Each row comes from the steps of one walk. Every step used is in the known rows, and no mark comes twice. Write the walk behind each row, first mark first.
Known rows
taboke, muzi, zeza, mitol, bafe:   22  -47   28  -63   44  -28   15   -3  -72 -217   11 -202 -252  -55  149  107  -77   69   75  261   16 -165
mitol, bafe, topo, muzi:  222   -6  -57 -311   17 -186   22   57  -97   16  130 -132 -202  322  127 -149  148   18  273  308  -63   -6
muzi, zeza, mitol, pipub:   30  -91  -45 -337 -100  -65  -99  -94 -204 -283    9 -154 -192  294  181  -82  -20  -16  -86  130   21   93
muzi, taboke:  -36  -88  113  423 -286  -73   36  179 -167 -212   51 -194 -130   93  124 -105   47 -166   33  -80  -30  -60
taboke, muzi, zeza: -111  -87  125  187  -61  -23   44    5 -104 -172   12 -212 -205  -64  138  104  -41   -5   41  325  -32 -128
topo, muzi:   96  -27  -14   76 -365  -79   35   32 -275 -137  -69 -264 -153   90  118   17   -1 -168 -119  355  -25  -53
pipub, mitol, bafe, topo, muzi:  246  103 -313 -140 -120 -116   13   88 -179    6  161  -49 -251  -93   79 -214  300  -34  417  319   67  178
topo, bafe:   79   89   49 -174   65  -20   21   86  -69 -104  168   -4 -155  328  196  -54 -173 -329   83   85  -98  388
bafe, mitol, zeza:  -13  191 -254  108   52  114  -49   75   80 -112  -51 -108 -250 -324  120 -295  180  -11  277  191   22  269
bafe, pipub, mitol:   87    7 -343   42 -190  232  -29   89 -180  -55   56 -302 -184  -98   97 -362  123 -282  -31   96   67  387
netuteb, taboke, muzi, topo: -185  -56  295  689   87  133  156  148  -18 -194  -28 -340 -125 -371  194  249  -60  -59 -410   86  -85 -224
netuteb, taboke, muzi: -213  -80  334  520  107  123   88  151   23 -158  -70 -290 -130 -385  162  159  -57 -117 -310   21 -123 -184
zeza, mitol, pipub, bafe, topo, muzi:  315  -29 -162 -402 -265 -117 -111  -19 -122 -125   45 -233 -193  278  154  -96   28   -3  164  113   82   32
muzi, zeza, mitol, pipub, bafe, topo:   86  -93  -85 -430 -140 -132 -105  -98 -173 -198   92 -112 -200  324  175 -109   86   61  135  226   15   64
pipub, mitol:   76   74 -216  111 -237  -42   -1  107 -162  -80   99  -65 -206 -248   94 -225  176 -174  266  173   45  331
pipub, bafe, topo, muzi, taboke, netuteb:  175    6  -68  -29 -512 -175   18   93 -125   24  249 -120 -177  150  138  -62  246  -12  402  284 -131 -133
muzi, topo, bafe, mitol:  113  190 -118  264  -46   84  141   91 -105 -147  192 -150 -174  111  231   53  -40 -118  -53  299   56  282
netuteb, taboke, muzi, topo, bafe: -159   -9  283  615  159  151  160  150  -16 -191   12 -291 -131 -302  208  292 -106 -104 -408   85  -87 -157
netuteb, taboke: -202  -82  293  353   60   82   44  153  -19 -160  -36 -223 -100 -252  179   -6  -21 -182 -333  -64 -174   16
topo, bafe, mitol, pipub:  129  180 -116 -193   75  131  -52   77  -30  -47  116  -85 -196  235  186 -110    3 -274  125  114   12  420
netuteb, taboke, muzi, zeza, mitol: -220  -79  281  355  137  127   65   79  -29 -242  -77 -250 -160 -382  180  193  -68  -28 -329   62  -57 -236
zeza, mitol, bafe, topo, muzi, taboke:  299   43 -127 -333  -47 -136   -3   41  -98 -160   50 -110 -217  179  141 -117  -25   58  246   94  153  -84
taboke, netuteb:  -95  126   97   88 -404   36   64   63  -28 -140  115 -103 -119  208  192  -36 -114 -278  -98 -209 -142    0
netuteb, taboke, muzi, zeza, mitol, pipub, bafe: -129 -122  220  238   87  122   -2   83  -25 -217  -28 -320 -177 -297  186  208   35   -7 -319   45 -139 -239
zeza, mitol, pipub, bafe:  277  -47 -138 -408 -198  -81 -145   27  -59 -171   57 -246 -197  209  171 -133   -8  -55  103  -50  -13  143

Write each row's walk
  93   44 -433   27  -55  230  -48   61 -137 -113   22 -283 -214 -128   91 -390  144 -224  -27   61   20  392 => bafe, pipub, mitol, zeza
 109   95  -19  229  -52  -19  154   79 -149 -187  216 -152 -139  281  241  100 -135 -160 -145  234  -35  254 => muzi, topo, bafe
  84  -57    9  340 -443  -68   61   92 -343 -208  -65 -294 -149   96  101   62   52 -147 -140  236   20 -242 => topo, muzi, taboke
  49   79 -154   26 -148  132 -100   78  -15  -32  -25 -268 -197  -19  131 -244  220 -110  120  139   67  260 => bafe, mitol, pipub
 167  -61  -96 -222 -370 -220  -23   28 -151   33  224 -103 -197  135  136 -114  267   52  428  500 -136    7 => pipub, bafe, topo, muzi, zeza
-129 -109  229  234   94   77   22   56  -17 -156   -7 -266 -167 -235  177  178   59   50 -180  113  -74 -266 => netuteb, taboke, muzi, zeza, mitol, pipub, bafe, topo
 -16  -50  -23 -293  -97  -82  -47  -66 -180 -282   25  -70 -198  125  178  -98  -58   -8    7  193   32   98 => muzi, zeza, mitol
 130  -60 -103 -200 -324  -64  -31  -93 -367 -255  -96 -270 -190  243  140   76   14  -49 -221  382   53 -137 => topo, muzi, zeza, mitol, pipub
 279   21 -224 -484   55   56  -73   62  -36 -186   37 -230 -230  122  165 -240  -96  -79   24  -67   45  175 => zeza, mitol, bafe, pipub
 207   79 -293 -143  -52  -52  -30  146 -118  -67  157  -80 -262 -167  102 -239  241 -117  297  129  -51  301 => pipub, mitol, bafe
 189   41  -37 -179 -105 -146   57   79 -109  -34  153 -127 -193  348  135  -80  151   -2  211  149  -61 -167 => mitol, bafe, topo, muzi, taboke, netuteb
 148  -51  -43 -186 -289 -219  -32   93  -14   82  277  -61 -179  106  143 -222  232    2  561  314 -171  163 => pipub, bafe, topo
  76  -43  -84 -467   26  -89  -68  -41 -154 -273   63  -85 -234  180  186 -102  -11   34   29  164  -32   81 => muzi, zeza, mitol, bafe
 222  -36 -135 -312 -367 -214  -36   14 -142   -5  201  -84 -210  100  141 -105  219   86  442  472  -71   -6 => pipub, bafe, topo, muzi, zeza, mitol
 146  157 -138  223  -44   84  104   73 -125 -146  175 -217 -168  230  234   62  -13 -127 -122  260   45  275 => muzi, topo, bafe, mitol, pipub
  83  -37  -69 -470   32 -129  -44  -68 -141 -219   92  -31 -224  224  175 -127   19   85  156  229   27   52 => muzi, zeza, mitol, bafe, topo
  51  -77   11  -69  -89  -78  -14  -43  -78 -139   62 -207 -230   48  141   93   20  110  209  331   52 -180 => taboke, muzi, zeza, mitol, pipub, bafe, topo
  15  -32   30  -26 -261 -197   80  -89 -258  -12   52  -60 -133  301  107  -87  114   23  259  564  127  -80 => bafe, topo, muzi, zeza
 260   32 -119 -457   46  -81  -60   68   -7 -200   48 -127 -230  105  172 -161 -107  -22  145  -35   13  130 => zeza, mitol, bafe
-142  -19  207  590  168  256  151  144  -30 -184    3 -362 -129 -276  205  234 -104 -142 -500   61  -73 -132 => netuteb, taboke, muzi, topo, bafe, pipub
 196 -156  -64 -235 -259  -98 -163   77  -84  -50  135 -344 -169  368  159 -147  206 -141   48   23 -259  196 => mitol, pipub, bafe
 158  123 -225  225  -74  130  136   79 -202 -158  219 -226 -160  192  216   -1  -58 -217 -194  236   46  343 => muzi, topo, bafe, pipub, mitol
 243   88 -301  -18 -159 -115   27  118 -208  -29  156  -57 -248  -92   72 -187  329  -26  411  255   89   87 => pipub, mitol, bafe, topo, muzi, taboke
 312  -38 -154 -277 -313 -109  -97   11 -153 -157   44 -247 -188  279  144  -70   57    6  150   56  101  -64 => zeza, mitol, pipub, bafe, topo, muzi, taboke
-152   61  213  630  160  229  152  157   16 -166   -4 -286 -153 -419  201  257  -44  -75 -346  132  -30 -142 => netuteb, taboke, muzi, topo, bafe, mitol
  49   29   17  348 -563   -8   93   83 -325 -223  -32 -272 -140  151  125  131   14 -197 -222   88   -6 -341 => topo, muzi, taboke, netuteb
-110   50   44  605  235  267  137  132  -22 -211   -6 -320 -174 -418  182  200  -24  -97 -411   65  -47  -83 => netuteb, taboke, muzi, topo, bafe, pipub, mitol, zeza
 201  -61 -183 -356  115   87  -61  130  -46  -71  106 -332 -215  231  152 -301   78 -170  -68    3 -184  238 => mitol, bafe, pipub
  75  126 -345   96  -37  -47  -26   65  -93 -160   50  -32 -250 -307   85 -257  208  -93  302  120  -20  332 => pipub, mitol, zeza
 110  218 -185  257   52   73  129   71  -75 -187  162 -137 -194   79  228   37  -29  -80  -40  285   20  283 => muzi, topo, bafe, mitol, zeza
  96  109 -170  415   60  125  144   60  -84 -172  103 -274 -225 -105  161  155  -74  -68  -54  295   62   37 => taboke, muzi, topo, bafe, pipub, mitol, zeza
 154   92 -297 -140 -154    2 -111  142   87  -39  153 -134 -280 -306  144 -253  310   28  448  245 -220  252 => pipub, bafe, mitol, zeza
 152  128 -245 -183   39  197   -3   86 -142  -67  173 -110 -187  190  164 -192  -70 -398   -2   70   19  517 => topo, bafe, pipub, mitol
